Known rows, with every way that one mark hangs from another:
W(F V): [-.34,.17,.16,-.06,.07,.15,.08,.12,-.32,.04,.13,.30,-.03,-.13,-.22,.04,.07,.12,-.02,-.13,.18,-.04,.06]
A(W(F G K U(Z) V)): [-.58,.30,.10,-.07,.22,.29,.04,.16,-.19,.03,-.03,.18,.08,.01,-.18,.19,.13,-.11,-.08,-.24,.14,-.20,.10]
A(W(G(P) K U V)): [-.20,.23,.19,-.06,.13,.25,-.06,.18,-.21,.00,-.02,.29,.08,.13,-.20,.05,.05,.06,-.13,-.17,.13,-.14,.23]
A(W(F G K U(Z))): [-.50,.22,.11,-.07,.20,.27,.05,.14,-.23,.07,-.01,.20,.08,-.02,-.19,.15,.12,-.07,-.07,-.24,.17,-.22,.03]
A(W(F G)): [-.34,.17,.15,-.09,.09,.24,.14,-.01,-.28,.02,.05,.30,.00,-.05,-.29,.07,.01,.02,-.03,-.15,.20,-.26,.11]
F(W(G(P) K U) Z(V)): [-.34,-.13,.28,.04,.05,.21,-.23,.10,-.18,.01,-.04,.28,.14,.19,-.31,-.03,.02,.11,-.11,-.13,.13,.01,-.06]
A(W(F G(P) K U(Z) V)): [-.43,.29,.12,-.01,.22,.31,-.05,.20,-.22,-.01,-.07,.10,.12,-.02,-.15,.15,.09,-.06,-.09,-.20,.15,-.17,.18]
V(W(K)): [-.12,-.06,.25,-.12,.08,.10,.06,.05,-.30,.10,.12,.44,.02,.02,-.26,-.10,.16,.09,-.02,-.27,.20,-.03,.01]
F(W(G K)): [-.20,.01,.28,-.05,.06,.19,-.02,.04,-.24,.03,.11,.33,.03,.14,-.34,-.05,.10,.10,-.03,-.19,.18,-.03,-.07]
Z(V(W)): [-.24,-.14,.21,-.04,.01,.06,.11,.00,-.27,.06,.12,.47,.01,-.15,-.30,-.12,.00,.06,-.01,-.16,.21,-.02,-.03]
P(G(W(K V))): [-.32,.10,.24,.19,.07,.09,.16,.08,-.24,.08,.08,.40,.04,.18,-.28,-.02,.18,.03,-.11,-.22,.17,.02,.12]
A(W(F(Z) G(P) K V)): [-.40,.18,.19,-.04,.14,.27,-.02,.09,-.23,-.05,-.08,.25,.10,.16,-.26,.06,.10,-.02,-.06,-.23,.14,-.19,.18]
V(W(F(Z) G K U)): [-.45,.04,.27,-.09,.14,.26,-.03,-.02,-.15,.10,-.06,.27,.10,.11,-.24,.10,.16,.07,-.06,-.20,.16,-.13,.02]
Z(V(W(F G(P) U))): [-.31,.10,.23,.08,.11,.21,.00,-.06,-.16,-.01,-.06,.14,.08,-.12,-.20,.04,-.08,.10,-.07,-.01,.17,-.06,.13]
Z(F(W)): [-.28,-.10,.25,-.08,.01,.10,-.05,.10,-.29,.04,.20,.40,-.01,-.15,-.31,-.11,.01,.13,-.01,-.12,.20,.08,-.12]
F(W(G) Z(V)): [-.41,-.22,.25,.01,-.03,.17,-.07,-.01,-.23,.02,.07,.43,.06,.04,-.43,-.06,-.02,.06,-.02,-.13,.18,-.04,-.13]
Z(F V(W(G(P) U))): [-.38,.01,.28,.09,.08,.17,.02,-.04,-.17,-.01,-.03,.26,.06,-.23,-.21,-.02,-.13,.09,-.07,-.01,.16,.09,.09]
G(P W): [.07,-.05,.24,.06,-.02,.11,-.04,.12,-.37,.08,.10,.35,.06,-.05,-.26,-.09,.05,.21,-.08,-.16,.24,.05,.10]
Z(F): [-.29,.03,.21,-.07,.03,.08,.10,.14,-.37,.08,.17,.43,-.05,-.26,-.24,-.05,.01,.15,-.01,-.13,.20,.10,-.02]
U(W(G)): [-.29,.02,.17,-.03,.05,.14,.01,-.03,-.35,.10,.12,.39,.02,-.17,-.35,.03,.00,.00,-.01,-.15,.23,-.01,-.02]
K(W(F(Z) G(P) U V)): [-.40,.05,.18,-.05,.11,.26,-.14,.13,-.18,-.09,-.06,.17,.09,.04,-.21,.15,-.02,.07,-.05,-.06,.14,-.05,.12]

Rows:
[-.03,.04,.23,.07,.00,.12,-.06,.14,-.33,.02,.09,.34,.05,-.07,-.25,-.06,.06,.17,-.09,-.15,.21,.07,.16] | G(P W(V))
[-.42,-.13,.16,-.02,.10,.12,-.13,.24,-.24,.08,.11,.30,.09,-.01,-.25,-.02,.09,.03,-.09,-.21,.16,.06,-.21] | F(W(K U(Z(V))))
[-.20,.07,.23,.02,.02,.13,-.05,.17,-.26,.09,.10,.38,.04,.00,-.21,.05,.10,.20,-.14,-.14,.19,.05,.06] | G(W(U V))
[-.48,-.08,.09,.02,.12,.02,.01,.15,-.35,.10,.11,.37,.07,-.20,-.27,-.01,.05,-.14,-.03,-.29,.20,.11,-.19] | U(W(K) Z(V))
[-.51,-.04,.14,.08,.12,.14,.00,.18,-.21,-.11,-.01,.19,.06,-.30,-.18,.08,-.18,-.03,-.05,-.05,.17,.14,-.03] | K(W(G(P) U(Z(F V))))
[-.18,.12,.28,-.01,.09,.25,-.22,.15,-.18,.00,.02,.22,.10,.16,-.25,.00,.07,.14,-.11,-.11,.13,.01,.08] | F(W(G(P) K U V))
[-.10,.16,.26,.06,.13,.16,-.08,.17,-.25,.05,.00,.14,.10,.11,-.11,.06,.12,.21,-.17,-.14,.18,.02,.08] | G(P W(F K U))
[-.54,.07,.18,-.10,.11,.24,-.06,.10,-.15,-.06,-.02,.26,.05,.08,-.24,.20,.02,.03,-.06,-.09,.14,-.08,.03] | K(W(F(Z) G U V))
[-.31,.11,.26,.05,.12,.19,-.18,.20,-.22,.02,-.06,.19,.14,.18,-.15,.09,.17,.15,-.17,-.18,.15,.04,.10] | G(P W(F(Z) K U V))
[-.33,.24,.22,-.03,.13,.20,.14,.06,-.28,.04,.04,.22,-.01,.04,-.21,.09,.10,.09,-.03,-.16,.17,-.06,.04] | W(F G K)
[-.20,.20,.20,.01,.10,.27,-.04,.08,-.28,.06,-.01,.13,.05,-.12,-.18,.09,-.02,.20,-.06,-.02,.18,-.06,.15] | W(F G(P) U)
[-.63,.13,.20,.24,.16,.15,.08,.18,-.19,.09,.03,.29,.08,-.06,-.18,.07,.18,-.06,-.13,-.21,.16,.14,.03] | P(G(W(K U(Z(F)) V)))
[-.46,.08,.19,.00,.16,.23,-.05,.09,-.18,-.03,-.13,.22,.13,.16,-.21,.10,.00,.02,-.14,-.14,.13,-.18,.08] | A(W(F(Z(V)) G(P) K U))
[-.37,.14,.24,.18,.10,.12,.08,.11,-.19,.11,.04,.36,.06,.22,-.22,.05,.20,.07,-.18,-.18,.15,.01,.12] | P(G(W(K U V)))
[-.46,.35,.22,-.03,.17,.24,.04,.12,-.19,.03,-.01,.17,.01,.08,-.14,.19,.11,.10,-.11,-.11,.12,-.05,.09] | W(F G K U V)
[-.27,.05,.25,.16,.08,.11,.09,.10,-.23,.16,.06,.38,.07,.20,-.24,.02,.18,.11,-.16,-.18,.18,-.01,.06] | P(G(W(K U)))
[-.46,.12,.21,.04,.15,.20,-.13,.03,-.25,.00,-.05,.18,.13,.05,-.28,.08,.08,-.06,-.05,-.19,.15,-.01,.06] | U(W(F(Z) G(P) K V))
[-.40,.09,.30,.08,.14,.15,.03,.01,-.14,-.04,-.07,.23,.07,-.09,-.17,-.01,-.06,.08,-.11,-.08,.13,.11,.05] | Z(F V(W(G(P) K U)))
[-.09,.09,.22,-.02,.03,.23,-.06,.12,-.33,.10,.04,.28,.04,-.11,-.23,.03,-.03,.21,-.06,-.05,.19,-.02,.15] | W(G(P) U)
[-.35,.02,.20,-.05,.14,.24,.00,.07,-.23,.15,.02,.30,.09,-.08,-.23,.04,.15,-.01,-.03,-.26,.19,-.06,.01] | V(W(G K U(Z)))
[-.25,-.07,.27,-.04,.01,.29,-.32,.11,-.21,.03,.01,.31,.12,.07,-.35,-.01,.04,.15,-.07,-.10,.16,-.03,.06] | F(W(G(P) U V) Z)
[-.44,-.06,.20,.12,.08,.16,.08,-.01,-.24,-.02,-.02,.25,.07,-.41,-.26,-.08,-.10,-.07,.02,-.13,.20,.12,.05] | U(Z(F V(W(G(P)))))
[-.32,-.14,.21,-.12,.05,.18,-.01,-.01,-.28,.10,.06,.38,.06,-.08,-.31,-.04,.12,.08,.02,-.21,.21,-.11,-.01] | V(W(F(Z)))
[-.44,-.11,.21,.09,.02,.09,.05,.06,-.26,.03,.03,.35,.06,.00,-.29,.02,.04,.10,-.10,-.16,.20,.01,-.08] | G(W(F(Z(V))))
[-.34,.21,.16,.04,.18,.28,-.05,.19,-.29,.07,-.04,.05,.10,-.11,-.12,.12,.09,.06,-.05,-.16,.18,-.03,.07] | W(F G(P) K U(Z))
[-.32,-.12,.28,-.08,.03,.22,-.11,.05,-.24,.07,.08,.41,.08,.22,-.39,-.05,.14,.07,-.03,-.24,.17,-.05,-.10] | F(W(G K) Z)
[-.65,-.03,.16,.07,.08,.13,-.01,-.09,-.26,.04,.00,.31,.07,-.11,-.36,.10,-.05,-.07,-.02,-.12,.19,-.03,-.10] | U(W(F(Z(V)) G))
[-.27,-.14,.15,-.11,.07,.19,-.07,.13,-.32,.19,.11,.40,.07,-.27,-.25,-.02,.11,.04,.00,-.22,.22,-.03,-.01] | V(W(U(Z)))
